What can hang from each mark:
Q_93: Q_18 Q_50 Q_587
Q_18: Q_50 Q_176
Q_50: Q_18 Q_93
Q_176: Q_194 Q_513
Q_194: Q_50 Q_513
Q_587: Q_18 Q_50
Q_513: Q_93 Q_176 Q_194 Q_338
Q_110: Q_176
Q_338: Q_513

Known rows, with every way that one mark hangs from another:
Q_93{Q_587{Q_50}}: [-0.74 -1.85 -4.27  2.80  1.91 -0.17  2.26 -0.40  0.88 -1.64  0.31  4.73
  1.94  0.23  1.91  0.90  2.49  2.50  0.66 -0.36 -1.60 -1.32  2.54 -0.18
 -1.84  1.65  1.03  0.76  1.10  3.29 -4.77 -0.25]
Q_338{Q_513}: [-1.27 -2.04 -0.46  1.52  2.04 -0.07  1.53  0.88 -0.26  0.02  0.96  3.47
  1.30 -0.72  0.68  0.66  5.32  2.32  3.12 -0.05  0.25  0.02  4.29  0.53
 -1.84  1.98  2.15  1.50  0.78  3.48 -2.39  0.20]
Q_194{Q_50{Q_18{Q_176}} Q_513}: [-2.58 -2.84 -2.89  2.18  0.19 -1.16  2.37  1.10  0.78 -1.49  1.51  2.68
  0.72  0.12 -1.06  1.02  5.03  3.54  1.84  0.49  1.34  0.01  2.93 -1.62
 -1.77  1.01  2.58 -1.03 -0.55  1.78 -1.77  0.93]
Q_93{Q_50{Q_18{Q_176{Q_194{Q_513{Q_338}}}}} Q_587}: [-2.42 -2.58 -3.03  1.27  3.11 -1.71  3.80 -2.30  3.23 -2.77  0.10  3.53
  2.73  0.69  1.75  0.10  4.95  2.61  1.65 -0.61 -0.47 -2.94  1.44 -0.87
 -1.94  2.18  0.90  1.44  1.37  3.35 -4.10 -0.84]
Q_194{Q_50{Q_18 Q_93{Q_587}} Q_513{Q_176}}: [-2.03 -1.41 -3.07  1.43  1.10 -1.44  2.33  0.15 -0.85 -2.01  1.28  3.86
  0.98  0.23 -1.53  0.31  3.62  1.42 -0.65  0.79  2.64  1.23  1.66 -0.69
 -2.80  0.58  1.37  0.20  2.03  2.40 -4.00 -0.41]
Q_513{Q_93{Q_50 Q_587{Q_18}} Q_194 Q_338}: [ 0.98 -1.49 -3.79  2.08  2.52 -0.48  2.10 -3.26  1.90 -1.86 -2.22  5.59
 -0.07  0.46  1.45 -0.12  1.16  0.46  1.87  1.35  0.60 -1.84  0.15  1.11
 -2.69  1.38 -1.05  3.64  3.27  2.10 -5.86 -1.30]
Q_338{Q_513{Q_176}}: [-1.34 -1.02  0.51  0.61  1.96 -0.69  1.98  1.64  0.22 -0.10  0.94  4.04
  0.60 -0.80  0.27 -0.37  5.25  1.44  3.44  0.12  2.08  0.55  4.20  0.24
 -1.20  1.78  1.96  2.01  1.07  2.72 -1.48 -0.18]
Q_513{Q_93{Q_587} Q_176 Q_194{Q_50{Q_18}} Q_338}: [-0.36 -1.24 -2.49  0.05  1.59 -1.42  3.80 -2.51  1.85 -1.95 -2.14  5.96
 -0.27  0.90  0.17 -0.66  0.54  0.27  2.25  1.75  2.95 -0.89  0.73 -0.55
 -2.82 -0.06 -0.32  2.84  2.11 -0.07 -3.74 -2.24]
Q_587{Q_18{Q_176} Q_50{Q_93}}: [-0.44 -1.49 -3.87  3.66 -0.14 -1.18  1.80  0.33  2.18 -1.21  1.20  4.04
 -0.60  1.53 -2.04  0.91  1.47  2.38  0.66  0.63  1.83  0.12  2.73 -0.35
 -2.30 -0.83  0.74  0.68  0.48  2.93 -2.77  0.80]
Q_194{Q_50{Q_18} Q_513{Q_176}}: [-1.84 -2.39 -1.99  1.27  0.61 -0.85  2.42  1.32 -0.43 -1.61  0.99  3.62
  0.92 -0.58 -1.13 -0.04  5.61  1.98  2.35  1.36  2.10  1.22  2.05 -0.77
 -1.40  1.28  2.07 -0.19  0.60  1.47 -1.92  0.32]
Q_50{Q_18{Q_176{Q_513{Q_194 Q_338}}}}: [-0.99 -2.25 -1.64  0.48  2.86 -1.40  4.72 -2.16  1.36 -1.16 -0.88  3.68
  0.28  1.68 -0.59 -0.74  3.45  2.63  5.32  0.20  2.49 -2.32  1.81  0.35
 -1.57  0.13  0.29  2.60  0.49  0.39 -0.19 -1.68]
Q_194{Q_50 Q_513{Q_93 Q_176 Q_338}}: [-1.96 -1.26  1.70 -0.10  0.81 -0.32  0.31  1.56  1.14 -0.54  0.20  4.02
  0.62 -1.35 -0.64 -0.67  3.47  0.13  2.06  2.37  3.03  0.95  3.46 -0.75
 -2.57  0.63  1.76  1.13  1.32  2.35 -3.42 -0.10]
Q_587{Q_50{Q_18{Q_176{Q_513{Q_194}}} Q_93}}: [-0.92 -2.36 -3.69  1.31  1.70 -1.67  4.30 -2.01  0.81 -1.71  0.40  3.81
 -0.20  1.73 -2.09  0.28  0.82  2.73  2.21  0.34  2.58 -0.09  0.87 -0.56
 -1.90 -1.45  1.62  0.69  0.54  1.47 -0.67 -1.02]
Q_110{Q_176{Q_513{Q_93{Q_587} Q_194 Q_338}}}: [-0.32  0.07 -0.23 -0.49  4.11 -0.51  2.81 -2.38  0.82 -0.18 -1.12  5.17
 -0.10  0.60  0.51 -0.61  0.98  1.05  2.65 -0.46  1.53 -2.70  2.09  0.23
 -1.32  1.00 -0.20  2.96  2.08  1.55 -2.54 -2.36]
Q_194{Q_50 Q_513{Q_93{Q_587} Q_176 Q_338}}: [-1.94 -0.69  0.44  0.13  1.74 -0.58  0.73  0.56  0.55 -1.04 -0.09  4.29
  0.78 -1.23  0.43 -0.54  2.82  0.20  0.47  1.55  2.16  0.00  3.00 -1.14
 -2.75  1.42  0.94  1.48  1.75  2.12 -5.07 -0.91]
Q_513{Q_93 Q_176 Q_194 Q_338}: [-0.44 -0.68  0.45 -0.63  1.63 -0.26  2.45 -0.27  2.66  0.25 -1.28  6.01
  0.02  0.63  0.59 -1.13  1.66 -0.08  4.63  0.96  3.38 -0.85  3.31  1.47
 -2.34 -0.58  0.05  3.49  2.13  1.59 -1.81 -1.35]
Q_194{Q_50{Q_18{Q_176} Q_93{Q_587}} Q_513}: [-2.58 -1.90 -3.99  2.29  0.66 -1.56  2.38 -0.22  0.20 -1.86  1.70  2.83
  0.71  0.79 -1.55  1.46  3.20  3.09 -0.94 -0.21  1.96  0.15  2.72 -1.63
 -3.33  0.25  1.89 -0.81  0.92  2.52 -3.87  0.26]
Q_513{Q_93 Q_176 Q_194{Q_50} Q_338}: [-0.49 -0.98  0.19 -0.60  1.11 -0.46  1.86 -0.53  2.69 -0.82 -1.81  5.70
 -0.12 -0.16  0.19 -0.54  1.04  0.11  3.73  1.92  2.69 -0.33  2.52 -0.38
 -2.04 -0.97  1.20  2.51  1.80  1.46 -2.91 -1.17]
Q_338{Q_513{Q_93{Q_587} Q_176 Q_194{Q_50{Q_18}}}}: [-0.64 -1.15 -2.20 -0.39  1.99 -1.67  3.34 -1.94 -0.67 -1.56 -0.92  5.32
 -1.19 -0.54 -0.39  0.07  1.38  0.66  1.23  1.22  2.72  0.62  0.76 -1.47
 -2.16  1.03  1.64  2.01  1.43  0.02 -3.05 -2.18]
Q_176{Q_513{Q_93{Q_18 Q_50 Q_587} Q_194 Q_338}}: [ 1.21 -0.87 -2.93  1.47  4.14 -0.42  3.04 -3.69  0.62 -1.97 -1.50  5.18
  0.69 -0.10  1.47 -1.21  0.93  0.85  1.75  1.64  0.28 -2.00 -0.88  0.75
 -1.61  1.60 -0.81  3.73  3.04  2.29 -5.39 -2.66]
Q_587{Q_18{Q_176} Q_50}: [-0.44 -1.87 -4.11  3.46  0.40 -1.04  2.22  0.46  2.03 -1.32  0.61  4.13
 -0.26  0.87 -0.72  0.67  2.80  2.78  1.80  0.53  0.30 -0.84  2.46 -0.73
 -0.97  0.76  0.83  0.69 -0.42  2.08 -2.43  0.75]
Q_93{Q_18{Q_176{Q_194}} Q_50 Q_587}: [-0.27 -0.63 -5.35  3.03  2.65 -1.21  3.85 -1.65  3.85 -2.41  0.48  5.29
  2.33  1.03  2.30 -0.09  2.92  3.06  0.72 -1.28 -2.40 -3.11  1.08 -0.77
  0.06  1.84  0.64  1.97  1.57  3.86 -5.02 -1.01]
Q_18{Q_50}: [-1.72 -3.06 -2.30  2.73  1.40 -0.23  2.14  0.50  1.47 -0.47  0.44  4.81
  2.14 -0.02  0.29 -0.07  3.86  2.78  2.79  0.05 -0.75 -0.59  2.97 -0.25
 -0.98  0.48  1.12  0.49  0.39  3.59 -2.64  1.34]
Q_513{Q_176 Q_194{Q_50} Q_338}: [-0.60 -1.39 -0.56 -0.22  1.82 -0.73  2.13 -0.79  2.66 -1.62 -1.90  5.03
  1.06  0.03  0.82 -0.05  3.28  1.34  4.40  1.13  1.38 -1.05  2.67 -0.41
 -0.94 -0.59  1.36  2.55  1.60  1.93 -2.89 -1.16]

Rows:
[-0.06 -0.81 -1.61  1.03  1.17 -0.99  1.77 -0.88  1.24 -0.94 -0.08  4.27
 -1.51 -0.63 -0.49  1.03  1.39  2.48  1.61  1.20  1.47 -0.17  2.13 -1.69
 -1.15  0.75  2.46  1.66  0.25  1.36 -2.46 -1.15] => Q_338{Q_513{Q_93{Q_18{Q_176}} Q_194{Q_50}}}
[-3.56 -2.66  0.64  0.28  2.28 -1.56  1.74 -0.71  3.68 -0.81  0.59  3.54
  2.83  0.23 -0.68  0.32  4.01  2.40  1.91 -0.53  0.30 -1.37  3.95 -0.99
 -1.75 -0.58  1.84  0.83  0.73  4.82 -2.88  0.33] => Q_18{Q_50{Q_93} Q_176{Q_194{Q_513{Q_338}}}}
[-0.71 -0.35 -2.54  1.64  1.00 -0.61  2.32  0.62  1.28 -0.75  0.40  6.09
  0.32  0.01  0.86 -0.74  0.26  0.40  0.38  0.56  1.31  0.03  2.34 -0.50
 -2.08  0.74  0.45  1.30  1.34  2.02 -3.94 -0.71] => Q_513{Q_93{Q_587{Q_50}} Q_176}
[-0.98 -1.89 -4.70  3.17  1.27 -0.58  3.66 -0.87  0.22 -0.99  1.04  4.72
  1.40  2.16 -0.45  0.37  2.44  2.04  0.83 -0.41  1.53 -0.54  2.02  1.40
 -3.86  0.16 -0.28  1.10  2.24  2.87 -3.71 -0.28] => Q_50{Q_18 Q_93{Q_587}}
[ 0.20 -1.67 -1.40  0.84  3.34 -0.54  2.41 -2.38  1.36 -2.13 -0.35  3.99
  2.70  0.09 -0.77 -0.21  2.39  1.44  1.85  2.11 -0.66 -1.04  0.46 -0.12
 -1.02 -0.29  1.12  2.29  2.17  3.69 -5.21 -2.32] => Q_176{Q_194{Q_50{Q_93{Q_18}}} Q_513{Q_338}}
[-1.42 -1.85 -4.91  1.68  1.15 -1.53  4.86 -1.76  3.01 -1.48  0.45  5.78
  0.84  1.58  0.61  0.16 -0.53  1.90  0.38 -0.56 -0.19 -1.86  1.14 -1.33
 -2.18  0.54  0.85  0.56  0.29  1.57 -3.38 -1.37] => Q_513{Q_93{Q_587{Q_50{Q_18{Q_176{Q_194}}}}}}
[-0.01 -1.32 -1.67  0.63  4.15 -0.32  2.74 -3.06  0.80 -1.58 -1.63  5.01
  1.07 -0.44  1.80 -1.03  0.95  0.57  2.13  0.74  0.47 -1.68  0.44  0.37
 -2.38  1.08  0.34  2.86  2.98  2.43 -5.02 -2.08] => Q_176{Q_513{Q_93{Q_50 Q_587} Q_194 Q_338}}
[-0.73 -1.41 -1.95  0.53  2.96 -0.09  1.25 -1.74  1.19 -1.86 -0.58  4.59
  2.41 -0.84  1.47  0.45  2.79  1.26  0.06  1.62 -1.80 -1.81  0.95 -0.60
 -1.58  2.60  0.95  1.93  2.26  2.94 -6.93 -2.26] => Q_176{Q_194{Q_50 Q_513{Q_93{Q_18 Q_587} Q_338}}}
[-2.62 -2.03 -2.38  1.70  1.07 -1.83  2.30 -1.23  1.49 -2.29  1.00  2.41
  0.84  0.94 -1.35  1.02  3.26  2.52 -0.37  0.67  2.39 -0.68  3.02 -1.54
 -4.09  0.03  0.95  0.51  1.02  2.59 -4.11 -0.28] => Q_194{Q_50{Q_18{Q_176} Q_93{Q_587}} Q_513{Q_338}}
[-0.36 -0.77 -4.58  3.23  0.64 -1.06  2.19 -0.23  1.58 -0.95  0.37  5.00
 -1.20  1.02 -0.52  0.37 -0.12  1.74 -0.48  0.45  0.84 -0.98  1.71 -1.03
 -2.32  1.27 -0.09  1.13  0.43  1.24 -4.13 -0.20] => Q_513{Q_93{Q_587{Q_18{Q_176} Q_50}}}
[-0.55 -0.56 -2.82  1.26  2.53 -1.50  2.84 -1.69  2.02 -1.51  0.70  4.87
  0.33 -0.05  0.98  0.61  0.58  2.02 -0.60  0.05 -0.99 -1.57  1.46 -1.85
 -0.96  2.40  1.60  1.85  0.34  2.44 -4.27 -2.18] => Q_338{Q_513{Q_93{Q_18{Q_176{Q_194}} Q_587{Q_50}}}}
[-0.50 -0.33 -4.33  1.80  1.61 -0.86  2.88 -1.06  2.73 -1.41  0.21  5.78
  0.80  0.74  0.77  0.41  0.13  2.22 -0.26 -0.12 -1.32 -2.05  1.23 -1.79
 -0.74  1.04  1.11  1.19  1.05  2.15 -5.29 -1.70] => Q_513{Q_93{Q_18{Q_176{Q_194{Q_50}}} Q_587}}
[-1.27 -1.90 -3.10  2.88  1.96 -0.31  1.25 -0.31 -0.58 -0.68  0.92  4.78
  1.35 -0.84  0.28 -0.10  3.10  2.14 -0.63  0.83 -0.80 -0.45  1.10 -0.24
 -1.30  2.89  0.06  0.93  1.20  3.06 -4.90  0.01] => Q_194{Q_513{Q_93{Q_18{Q_50} Q_587}}}
[-1.52 -1.42 -1.72  0.08  3.39 -1.58  5.22 -2.52  1.84 -0.80 -0.21  4.76
  1.11  1.55 -0.17 -1.39  0.81  1.06  2.46 -0.09  1.23 -2.74  1.09 -0.23
 -2.32  0.99 -0.22  2.51  1.32  0.78 -3.07 -2.78] => Q_50{Q_18{Q_176{Q_194 Q_513{Q_93{Q_587} Q_338}}}}
[-0.78 -1.97 -3.75  1.18  1.27 -1.61  4.31 -3.07  3.23 -1.86 -1.31  5.23
 -0.49  1.94  0.69  0.25 -0.58  1.71  1.69  0.72  1.99 -2.33  1.45 -0.88
 -3.39 -0.04 -0.60  2.38  0.48  0.61 -2.66 -1.68] => Q_513{Q_93{Q_587{Q_50{Q_18{Q_176}}}} Q_194 Q_338}
[ 0.83 -0.53 -2.77  0.65  2.15 -1.23  2.38 -2.41  1.80 -1.79 -2.26  6.22
 -1.04  0.74  0.67 -0.54  0.28 -0.25  1.71  2.01  1.94 -1.30  0.52  0.26
 -1.91  0.97 -1.20  3.88  2.26  0.63 -4.48 -2.20] => Q_513{Q_93{Q_587{Q_18 Q_50}} Q_176 Q_194 Q_338}
[-1.98 -1.09  0.08  0.48  0.52 -0.17  0.44  2.57 -0.28 -0.12  1.05  4.28
  0.33 -1.44 -0.86 -0.27  3.35  0.59  1.33  1.38  2.45  1.65  3.25 -0.78
 -1.82  0.71  2.60 -0.03  1.19  2.29 -2.93  0.39] => Q_194{Q_50 Q_513{Q_93 Q_176}}
[ 0.06 -0.80 -3.48  3.97 -0.07 -0.48  2.49  0.51  3.29 -0.79  1.51  5.04
 -0.26  0.68 -0.09 -0.61  1.22  1.99  1.33  1.03  1.59 -0.55  2.02 -0.08
 -1.95  0.20  0.46  1.27  0.84  3.23 -2.74  0.81] => Q_513{Q_93{Q_18{Q_176} Q_50}}
[-1.51 -1.43 -1.99  2.22  1.79 -2.05  1.93 -0.72  0.41 -0.39  0.53  4.37
 -1.45 -0.55 -1.34  0.05  1.76  1.94 -0.25  0.30  1.11 -0.36  2.16 -1.99
 -1.73  2.18  0.64  1.55  0.21  1.39 -3.49  0.12] => Q_338{Q_513{Q_93{Q_587{Q_18{Q_50 Q_176}}}}}
[-1.98 -2.44  0.03  1.25  1.27 -0.02 -0.04  0.37  0.87 -1.25  0.64  2.58
  2.15 -0.73 -0.74  1.22  4.46  1.71  1.31  1.56  1.40  0.46  3.83 -0.14
 -3.45 -0.29  2.20  0.44  1.76  4.53 -4.53  0.45] => Q_194{Q_50{Q_93} Q_513{Q_338}}
[-0.94 -1.02  0.49 -0.27  2.73 -0.60  2.84 -1.01  1.80  0.31 -0.74  4.29
 -0.37  0.61 -0.21 -0.95  1.16  1.30  4.41  0.24  2.70 -1.67  2.99  0.26
 -2.02 -0.47  0.85  2.59  1.39  1.13 -1.29 -1.56] => Q_18{Q_176{Q_513{Q_93 Q_194 Q_338}}}
[ 0.48 -1.78 -4.21  3.78  0.44 -0.15  1.98 -0.18  1.59 -1.49  1.26  4.63
  1.22  1.03 -0.61  0.74  2.01  2.17  0.49  1.43  0.12  0.22  1.83  0.75
 -2.11 -0.19  0.61  0.88  1.15  4.27 -3.77  0.13] => Q_587{Q_50{Q_93{Q_18}}}
[ 0.77 -1.61 -2.04  3.62  0.82  0.18  2.02 -0.79  3.29 -1.35  0.08  5.04
  0.71  0.26  0.74 -0.87  1.93  0.74  2.27  2.77  0.99 -0.86  1.33  1.10
 -2.88  0.60 -0.62  2.66  1.88  3.85 -4.34  0.07] => Q_513{Q_93{Q_18 Q_50} Q_338}
[ 0.00 -1.09 -2.34  0.73  3.54 -1.40  4.45 -4.06  1.54 -1.96 -1.20  5.20
 -0.28  1.01  0.12 -0.99  0.91  0.93  2.15  0.78  2.12 -2.19 -0.46 -0.39
 -1.86  0.72 -0.65  2.75  1.95  1.32 -2.60 -1.69] => Q_110{Q_176{Q_513{Q_93{Q_50{Q_18} Q_587} Q_194 Q_338}}}
[ 0.65 -0.98 -3.92  2.81  2.68 -0.13  2.70 -1.15 -1.17 -1.43  0.57  4.93
  0.62  0.02  0.19 -0.72  0.25  1.21 -0.40  1.66 -0.70 -0.58 -0.04 -0.16
 -1.20  1.98 -0.13  1.46  1.14  1.89 -4.91 -1.81] => Q_176{Q_513{Q_93{Q_18 Q_587{Q_50}}}}
[ 0.09 -0.35 -3.12  1.31  2.17 -1.47  2.56 -2.11  1.25 -1.46 -0.03  4.65
 -1.30  0.03  0.97  0.92  0.30  2.30  0.05  0.33  0.48 -1.26  1.46 -1.52
 -1.44  1.78  1.17  2.41  0.42  1.48 -3.39 -1.92] => Q_338{Q_513{Q_93{Q_18{Q_176} Q_587{Q_50}} Q_194}}
[ 0.30 -0.12 -3.33  1.28  3.93 -0.90  2.98 -2.30  0.77 -1.41  0.03  5.71
  0.31 -0.01 -0.18 -0.86  1.19  0.73  0.42 -0.19 -0.90 -1.70 -0.68 -0.60
  0.34  2.33  0.26  1.87  2.34  2.32 -4.71 -1.37] => Q_110{Q_176{Q_194 Q_513{Q_93{Q_50 Q_587{Q_18}}}}}
[-2.47 -2.62  0.22  0.14  3.73 -1.72  3.64 -1.51  3.09 -0.97 -0.41  4.04
  2.66  0.05 -0.11 -1.25  3.31  2.58  4.03 -0.25 -0.96 -2.51  2.24 -1.62
  0.37  0.15  1.35  1.75  0.01  2.97 -2.11 -0.82] => Q_18{Q_50 Q_176{Q_194 Q_513{Q_338}}}
[-0.83 -1.34 -2.76  1.12  2.45 -1.42  2.34 -1.00  0.56 -1.48  0.40  3.74
  0.57  0.35 -2.55  0.13  1.80  2.12  1.29  0.31  0.30 -0.22  0.99 -1.24
 -0.29 -0.64  2.22  0.71  1.28  2.24 -3.77 -1.13] => Q_587{Q_18{Q_176{Q_194{Q_50{Q_93}} Q_513}}}
[-3.47 -2.90 -1.14  0.71  2.42 -1.23  2.06  0.52  2.37 -0.57  1.01  3.90
  2.86 -0.51  0.33  0.39  5.07  3.54  2.21 -1.62 -1.57 -1.41  3.50 -1.48
  0.36  1.16  2.69 -0.15 -0.11  3.88 -2.39  0.68] => Q_18{Q_50 Q_176{Q_194{Q_513}}}
[-1.32 -1.67  0.83  1.32  1.23 -0.83  1.51  0.56  1.80 -0.60  0.42  4.77
  0.58 -0.88 -0.98 -1.73  3.70  0.59  2.09  2.90  2.40  0.06  2.04 -0.11
 -1.43  1.34 -0.43  2.34  0.90  2.57 -2.72 -0.01] => Q_194{Q_513{Q_93{Q_18{Q_50}} Q_176 Q_338}}
[ 0.20 -1.13 -3.51  1.51  1.75 -1.37  2.46 -2.65  2.87 -1.53 -1.75  5.13
 -1.23  1.37  0.58  0.43 -0.36  1.41  1.37  0.97  1.08 -2.38  1.37 -0.78
 -2.37  0.71 -0.70  2.96  1.12  0.82 -4.11 -1.58] => Q_513{Q_93{Q_587{Q_18{Q_176} Q_50}} Q_194 Q_338}
